Known rows, with every step that occurs:
zama/seda/fonuf/zaka: [ 34.5  -6.2  16.7   1.8  13.6  15.6  16.7 -11.1   7.3  28.5  -2.6  -6.5
  -8.4   2.5  13.7  -3.8  -0.8  23.5  -9.1  29.7 -10.1  12.8  20.5  12.7
 -21.0 -15.5]
fonuf/ridigal/seda/zaka/zama: [ 17.8 -12.5  19.2  -4.5   4.6  35.0 -25.0 -12.2  21.1   3.6   5.9   9.1
 -17.1  -3.0  23.8  25.0  -6.0  19.2 -17.2  16.1  -8.2   2.0  26.7   4.7
  -3.3 -36.5]
ridigal/zama/zaka/toze: [  8.2  -5.5  33.7  17.3   8.8   8.0  -0.9  -2.6  21.1   2.2   2.9 -13.4
  11.0  -8.1  22.5  35.6 -11.4   2.4 -13.8  14.5   1.7  12.3  46.7  -4.0
  -4.1 -23.4]
zama/seda: [ 37.1  -6.6  17.9   8.6  -2.9   7.1   4.5 -12.0   5.4  24.9   5.8  11.5
  -6.5   9.4  22.9  24.6  -7.7  12.2 -11.1  12.1   0.0  12.5   6.7 -13.8
  -2.4 -15.9]
seda/fonuf: [ -1.6   9.3  -8.0 -13.5  14.4  20.9  12.1  -0.4   6.4  10.1  -5.4  -8.3
  -8.4   7.9  -0.1  13.7  25.2  23.5  -7.8  -1.8  -9.1  22.8   7.1  11.0
 -18.9 -12.3]
toze/seda/zaka/zama/fonuf/ridigal: [ 20.4  -4.5  11.2 -11.0  31.3  19.9  23.0 -13.3  38.4  28.5   2.2   0.3
 -17.3   5.8  30.2  18.9  -9.6  17.1 -27.8  30.2  -5.6 -23.9  38.2  13.9
 -23.0   0.7]
zama/zaka/toze/fonuf/ridigal/seda: [ 22.6  -4.5  27.7   7.4  -6.4  36.2  12.1 -15.6  27.2 -10.7   3.8  -0.7
  -0.3   5.5   5.2  17.4 -22.6  15.9 -19.9  56.7 -30.3 -10.9  23.4 -16.7
   5.1 -51.7]
ridigal/seda/zaka/toze: [ 12.7  -8.7  48.0  13.5  -2.1  41.6  -4.9 -11.4  15.5   5.7   0.3   1.6
   6.6  -3.8  30.8  43.0   2.2  28.9 -24.3  22.3  11.3  13.1  30.1 -11.6
   3.4 -46.2]
zaka/zama: [ 15.4  -5.9  -1.3 -11.0   9.3   4.0  -0.7  10.2  19.9  16.3  -6.7   5.8
  -3.0  13.7  19.2  37.7   0.8  -4.7 -27.7 -14.8   3.2  14.1  31.3 -13.0
 -25.6   7.7]
zaka/toze/ridigal/zama: [ -8.3  -5.7  33.4  20.7  11.4  37.3  -6.3  -4.4  27.6   3.5  -9.3 -17.3
 -10.0   3.3  29.4  53.4   5.4   2.6 -48.8   7.4 -14.2  15.3  30.0  -5.5
  -8.9  -0.4]
ridigal/zaka/toze/zama/seda: [ 30.2  -1.4  40.6   4.8 -14.1  24.0   7.7 -13.2  38.5  35.7   6.6  -7.6
   2.5  -4.5  27.0  45.6 -23.1   7.1 -36.8  29.4   9.4 -10.0  41.0 -28.2
   7.1 -33.2]
seda/zaka: [  4.4  -9.2  14.9  -0.1  13.1  17.3   6.5 -12.3  17.3  17.2   2.4   2.0
  -6.5   3.6  22.1  24.5   7.3  17.6  -9.6   4.9   3.3  -6.4  33.8   0.6
  -7.6 -30.0]
zama/seda/fonuf/zaka/toze/ridigal: [ 25.3 -10.3  36.8  22.1  20.4  40.1  29.6  -6.5  18.9  33.3  -9.6 -15.1
 -10.0   6.6  22.9  11.7   2.2  28.7 -35.3  39.3 -20.3   9.3  29.5   8.4
 -20.3  -7.6]
zama/zaka/toze/fonuf/ridigal: [ 14.1  -2.5  13.2   3.4   3.9  20.0  24.8  -7.7  25.2  -1.9  -0.4  -9.0
  -0.9  11.4   2.1  10.9 -14.6   8.7 -21.1  47.3 -34.9 -25.2  34.8 -13.9
  -3.7 -32.8]
fonuf/ridigal: [  2.9  -2.7 -18.3  -9.6   4.9  13.6 -28.0 -11.9   0.9  -5.8   1.9   1.1
 -27.1   6.6  10.1  13.9  -1.4   5.4  -8.3   7.4 -35.7 -15.9   9.1   0.6
  -6.7 -17.0]
zama/seda/zaka/toze/ridigal: [ 25.9 -17.4  57.7  35.2  14.6  39.0  28.6  -9.4  26.1  41.6   0.0  -0.7
  -2.4   9.2  41.6  37.0   2.3  28.5 -36.4  28.3   2.4   0.5  37.4  -7.3
   2.5 -23.6]
toze/ridigal/zaka/zama/fonuf: [ 17.9  -7.2  15.5   3.2  -2.7  35.9   0.7 -17.7  55.4  25.1   0.6  -5.4
 -26.0  13.7  10.7  31.1 -31.5  -1.1 -38.4  23.3  -7.1 -11.8  18.3   3.1
 -19.0   3.5]
seda/zaka/toze/ridigal: [ -5.9 -13.5  39.1  25.1  21.2  44.6  19.6  -4.9  29.7  23.3  -6.4  -7.4
  -6.0   8.9  33.6  43.0  12.9  23.8 -40.5  14.9  -7.3  -9.5  45.9  -3.7
  -6.1 -21.8]
toze/zama: [  5.7   1.1  -3.1 -14.4  -1.2  17.2   8.0 -10.8  27.7  13.0   1.4  11.0
 -17.2   2.9  22.5  37.1   4.6   8.3 -15.5  -3.8 -11.0  -1.3  30.3 -21.7
 -15.2 -25.6]
fonuf/zama/seda/zaka/toze/ridigal: [ 15.7 -27.2  49.8  39.4   7.7  42.3  13.7  -7.7  20.8  20.3   7.0 -13.2
  -7.0  -2.9  25.7  23.0   0.6  25.7 -35.0  30.5  -6.3   8.2  66.0  -5.5
   4.9  -2.3]
zama/fonuf/zaka/toze/ridigal: [ 11.9  -9.4   9.3  17.5   3.9  29.6   8.4 -13.6  24.2   7.4 -12.7 -20.3
 -20.0  10.6  21.5   8.1 -22.0  12.1 -31.2  45.4 -31.0 -30.5  33.5   2.2
 -33.5   6.4]
ridigal/zaka: [ 12.6  -3.2   8.6  -8.8  -9.5  16.4 -21.6 -21.5  23.0  10.9   8.3  -3.3
 -11.5   0.9   4.2  30.5 -23.8  -3.6 -16.7  15.0  -2.0 -10.7  12.6  -6.4
   0.8 -29.2]
toze/fonuf/zama: [  4.4  -5.1  -2.7 -20.7 -11.5  22.0   5.6 -13.4  21.9 -22.4   3.2 -13.9
 -13.3   5.4 -15.8   6.4  -1.7  -3.8 -25.9  27.9 -27.4   6.8  32.0 -19.8
 -10.3  -0.6]
seda/fonuf/zaka/toze/ridigal/zama: [-10.6  -5.0  26.2   8.4  28.1  42.5   7.2  -2.9  26.2   6.3 -15.9 -34.2
 -11.0  -4.7  15.7  16.6  11.0  15.1 -38.8  25.2 -23.7  13.9  42.7  22.1
 -29.4  -1.9]
zama/zaka/toze/seda: [ 17.3  -6.5  28.7  21.9  22.7  17.6  34.0  -5.5  20.1  19.6   3.0   4.2
  10.5   8.0  27.6  40.9 -15.3  14.1 -26.8  30.7 -10.3 -10.8  40.4 -11.8
  -8.7 -24.4]
ridigal/seda/fonuf/zama/zaka/toze: [  9.4  -6.8  29.6  18.0  -2.1  46.4   5.2  -2.6   8.3 -10.3   5.8 -12.1
   5.6 -10.3  -1.1  13.6   3.4  38.1  -8.7  30.3  -4.5  39.7  37.8   4.4
  -1.0 -28.8]
zaka/zama/fonuf: [ 24.0   1.3  -7.9 -10.6  -1.1   0.9   7.8   4.7  24.8  16.9  -6.6  -1.9
  -7.8  15.7  16.5  19.9 -10.0   2.8 -17.9   1.6   5.2   3.4  25.3  -4.1
 -34.1  21.0]

Rows:
[  9.9   9.9   5.3  -2.2  -7.2  18.8  22.3  -1.0  28.2  14.8  -7.6 -11.5
  -4.9   5.2  27.7  32.4   2.3  16.7 -25.4  18.7  -5.5 -12.4  40.4 -24.5
 -20.0  -7.1] | zaka/toze/zama/fonuf
[ 21.4 -10.1  29.7   3.7  12.2  14.7 -23.3 -21.5  17.3  12.7  11.1  -7.4
 -19.1 -14.0  27.5  13.3  -5.2  11.9  -6.9  21.3  -7.7   1.4  28.4  15.2
   7.3 -27.6] | fonuf/ridigal/zama/seda/zaka
[  6.1   5.0  -7.7 -20.9  12.9  25.0 -11.9  -1.6  25.5  16.6  -0.4 -18.7
 -16.9   0.1  -5.8   9.0   0.3  10.8 -19.2  11.8 -14.8   2.3  20.1  21.5
 -13.1 -10.5] | seda/fonuf/ridigal/zaka/zama
[ 28.4   3.9  26.3   5.2   3.9  28.6   1.1  -7.4  12.6  28.9   2.9 -20.3
  -7.0  -2.2   9.6  10.0  -2.8  25.9 -21.0  37.5  -9.3   2.7  15.2   9.9
   7.4 -20.0] | zama/seda/fonuf/ridigal/zaka/toze
[ 10.9  -9.8  15.6  -1.2  -0.2  38.7 -30.8 -26.2  10.7  -4.8  10.0   9.3
 -23.8  -5.5  19.7  16.8  -4.9  26.2  -5.8  25.8 -18.0  -6.3  11.5   6.4
   7.3 -51.8] | fonuf/ridigal/seda/zaka
[ 21.1  -5.6 -10.8  -5.0  -2.5   5.8  -3.6 -19.9  14.5   0.6  -4.0 -10.7
 -20.6   6.2  10.9  -9.1 -27.7   6.9  -3.5  35.6 -20.9 -27.8  24.3   5.7
 -35.0  -2.0] | zama/fonuf/zaka
[ 14.4  -3.0   7.8 -21.0  41.1  23.2  30.0  -2.6  28.2  26.3  -8.6  -6.4
  -7.7   5.7  17.7  19.7  -1.0  12.6 -39.2  21.2 -12.8   8.2  38.6  14.7
 -43.1   8.2] | toze/seda/fonuf/zaka/zama
[ 44.2 -21.6  19.5  -0.1  10.4   2.3   2.6  -0.7  19.3  29.1  -3.8   1.4
  -4.6   5.3  29.1  16.1 -27.2  -3.2 -27.7  18.8  -3.8  -1.0  47.5  -6.5
 -31.2   2.2] | fonuf/zaka/zama/seda
[ 30.3 -13.4  28.7   8.1   3.4  19.1  15.4  -6.0  22.9  25.6  -5.7  -7.6
  -2.8  -2.4  38.0  25.8 -18.5   9.5 -33.7  34.2 -13.9 -17.4  60.7 -23.7
 -20.9 -21.5] | fonuf/zaka/toze/zama/seda
[ 10.4  -4.7  -2.3 -17.4  26.3  15.8  13.4   8.6  19.1  17.7 -14.0 -15.3
  -6.3   5.0   6.4   5.1   6.5  11.0 -22.8   6.9 -10.1  12.3  42.5  16.4
 -42.7   3.9] | seda/fonuf/zaka/zama
[ 32.5  -7.9  41.4   4.7   5.3  25.8  25.6 -13.0  26.2  24.4   1.0 -10.3
  -0.9   6.0  24.0  14.0   0.7  21.5 -30.7  50.1 -11.0 -16.1  35.9 -12.2
   5.9 -29.4] | zama/seda/zaka/toze/fonuf/ridigal
[  6.3  -3.5  24.5  -9.3 -18.9  30.6  -2.8 -13.3  34.2  -8.6   2.9 -30.5
   1.9  -2.4 -11.5  24.7 -21.0  -8.2 -46.1  44.6 -13.1 -10.5  46.2 -22.9
   3.8 -11.7] | ridigal/zaka/toze/fonuf/zama
[ 27.9 -10.2  49.5   8.3   7.9  11.9  -2.7 -18.6  24.1  24.4   9.3  -4.6
  -1.3 -12.5  33.1  27.0  -2.6  11.4 -11.0  12.7  20.4  22.6  32.8   5.3
   3.1 -25.8] | ridigal/zama/seda/zaka
[  7.2  -0.4   4.1 -14.6  36.4  27.2  24.3 -15.2  17.8  17.6  -4.6  -7.0
 -14.3   2.5  12.5  12.1   0.6  18.2 -27.8  30.1 -23.4   0.6  23.5  17.0
 -32.1  -8.5] | toze/seda/fonuf/zaka
[ 11.9  -6.8  48.2   7.5  -5.2  46.8   7.5 -13.4  31.9  11.4   2.2   6.0
   3.0  -7.6  37.5  49.0   4.2  31.7 -26.9  21.3  11.9   9.6  43.0 -19.7
   1.2 -55.8] | ridigal/seda/zaka/toze/zama
[ 13.2   5.2 -25.4  -8.3  -5.4   8.8 -16.5 -17.5   7.6  -4.9   1.9  -5.9
 -31.0   8.4   6.3  -5.3 -12.0  14.2   2.4  25.9 -31.3 -24.9   0.8   8.6
 -15.5  -2.0] | zama/fonuf/ridigal
[ -4.2   6.2  11.5   3.3  22.8  24.3   0.1   1.3  13.1   1.2  -2.2 -27.7
  -4.7  -9.4   6.8   7.7  12.7  23.6  -7.0  21.2 -21.1  13.3  34.2  26.1
  -6.2 -20.1] | seda/fonuf/ridigal/zama/zaka/toze
[  4.0   1.3  15.5   1.5   7.3  28.7  19.2  -7.8  33.3  20.4  -2.9 -14.8
 -12.0  -2.0  33.0  16.7   6.3  29.4 -16.9  30.7 -10.6 -33.8  58.4  -3.9
 -10.6 -26.5] | seda/zaka/toze/zama/fonuf/ridigal
[ -2.1  -7.2  44.6  22.8  14.2  39.9  15.2 -12.8  40.1  17.0  -5.1 -24.3
  -9.6  -2.1  33.0  31.7   4.2  21.8 -33.0  27.3   1.4  -4.4  45.6  10.1
 -11.2  -9.4] | seda/zaka/toze/ridigal/zama/fonuf
[ -1.0   2.0   8.2 -10.2  19.7  30.5  25.5   3.8  21.7  16.5 -14.3 -23.7
  -4.3  -2.9  16.5  15.2  14.1  23.3 -27.7  21.6 -18.9  -1.5  54.2  -0.2
 -32.9 -17.2] | seda/fonuf/zaka/toze/zama
[  3.3   4.2   2.8 -13.0  -1.0  24.8   4.5  -4.3  18.5 -10.4  -9.5 -17.3
  -7.8  12.7   4.4  22.0   3.5   1.5 -41.0  35.2 -37.1 -18.5  22.6 -22.5
  -7.8 -13.9] | zaka/toze/fonuf/ridigal
[  5.6   9.0   0.4 -19.4  27.1  33.7   3.4 -23.1  24.9  17.5   6.9  -9.6
 -23.8  -1.6   2.6  15.8  -3.7  18.2 -26.1  33.1 -25.9  -8.3   4.1  22.2
  -5.4 -18.8] | toze/seda/fonuf/ridigal/zaka
[ 31.4 -11.2  48.8  22.1   8.9  17.7  22.2  -3.5  14.1  39.2   1.2  -2.7
  10.4   3.0  37.9  31.5   3.5  26.6 -23.5  23.6  15.1   2.8  41.9 -12.5
   2.6 -24.4] | zama/seda/zaka/toze
[ -7.8 -10.0  19.2  27.8  19.3  46.0  30.2   2.9  19.5   4.1  -0.8 -24.0
  -5.4   0.8  -4.8   9.4  13.2  32.3 -19.4  23.8 -25.8  19.6  54.2  14.6
 -11.1  -4.1] | seda/fonuf/zama/zaka/toze/ridigal
[  0.4 -23.2  23.6  39.2   7.0  36.9  11.2  -2.9  18.5  -2.8   5.5 -12.0
  -5.6   2.8   8.3  23.4 -11.7  14.5 -24.5  26.4 -27.7  -0.5  64.1  -6.8
  -4.3  -6.5] | fonuf/zama/zaka/toze/ridigal
[ 20.6   7.1  28.0   2.7   6.8  26.6  40.2   5.2  23.0  37.4  -7.1  -8.8
   4.2   2.2  30.3  35.5  20.4  30.4 -30.8  15.6   3.5  18.4  39.6 -18.4
 -10.2 -16.4] | zaka/toze/zama/seda/fonuf
[ 23.8  -3.7  30.5 -17.9   3.8  23.5   2.9 -28.9  38.0   2.8   7.6 -12.3
 -17.2  -5.4  10.3   3.3  -5.4   5.0 -20.1  45.5 -18.2  -2.8  22.1   2.2
   4.2 -32.0] | toze/fonuf/ridigal/zama/seda/zaka
[ 17.5  -0.1  -0.5 -36.3  -7.1  21.5  -8.0 -17.0  46.3   0.3   1.3 -10.9
 -19.1   9.5 -10.0  14.3 -24.0 -15.5 -38.4  37.1 -26.8 -21.4  19.3 -10.3
  -7.6 -18.5] | toze/fonuf/ridigal/zaka/zama
[ 20.2  -6.4  13.1  -4.7  11.5  11.7  20.0   0.4  34.8  29.5  -3.6  -4.1
  -2.7   8.6  23.0  16.0  -2.7  16.9 -13.6   8.3  16.3  -5.6  46.2   6.4
 -26.5  -0.1] | seda/zaka/zama/fonuf
[ 15.1  -0.6  23.6  -1.4  12.9  12.1  -1.4 -18.3  28.2   2.3  -5.1 -28.9
  -6.9 -11.3  27.8  18.4 -26.6  -0.2 -32.5  45.0  -8.3  -9.1  40.6   6.4
 -28.9   9.4] | ridigal/zama/fonuf/zaka/toze/seda
[ 13.7  -5.0   0.3  -4.8  -9.7  32.6 -42.0 -21.8   1.8 -16.0   7.7  12.0
 -26.9  -0.5  12.6  22.2 -10.2  15.7  -8.0  19.5 -29.8   1.9  -6.4  -2.0
   2.7 -38.2] | fonuf/ridigal/seda
[ 20.1 -11.0  39.6  19.3   6.8  32.4  -6.1 -22.6  31.3  17.5   4.5   2.6
 -24.4   1.6  29.4  38.4  -7.9   5.5 -30.7  13.4  -9.7  26.2   8.8   2.0
  -2.9  -9.8] | toze/ridigal/zama/seda
[ 17.3  -4.1   2.9   5.5  -2.3   9.7   2.8  -7.5  12.2   3.4 -10.9 -22.6
  -7.5   5.7  17.9   2.2 -23.3  10.0 -18.7  40.5 -19.5 -29.6  37.7  -3.4
 -33.1   4.1] | zama/fonuf/zaka/toze
[  6.9 -16.7  41.4  18.3   4.7  64.3  -2.1 -30.7  34.4   7.4   5.4  15.7
 -24.6   5.2  26.3  39.9  -3.1  28.5 -27.2  21.0 -10.1  10.4   8.6   3.2
   0.2 -47.1] | toze/ridigal/seda/zaka
[ 18.8 -17.8   0.7  -9.5  13.9   5.3  -6.6   2.3  20.8  12.5  -9.0  -3.1
  -7.2   6.2  20.8  20.1 -19.7 -10.1 -28.3   7.0 -13.1  -8.8  51.7  -4.3
 -38.8   2.7] | fonuf/zaka/zama
[ 36.9  -0.5  17.3  -6.4  14.9  10.4  26.4  12.2  21.2  40.1  -5.1   0.0
   2.3  11.5  18.4  22.7  11.2  17.7 -23.0  -0.8  14.5  38.3  24.1   2.2
 -22.9   8.9] | zaka/zama/seda/fonuf
[ 44.0 -12.6  19.9 -20.5   2.6  10.1  25.1 -10.1  39.2  17.5  -6.8  -3.2
  -5.5  13.0  10.5   8.5 -25.5 -10.9 -39.5  42.5 -15.5  -6.6  38.8 -18.5
 -30.7  -4.1] | toze/fonuf/zaka/zama/seda
[ 14.9   7.2  17.6  -5.1 -18.5  24.8   6.3 -14.5  42.8  20.9   2.2 -17.6
  -5.3  -1.8  17.2  33.8 -24.5   8.0 -28.6  34.1   2.7 -24.3  38.5 -18.2
  -6.4 -21.7] | ridigal/zaka/toze/zama/fonuf
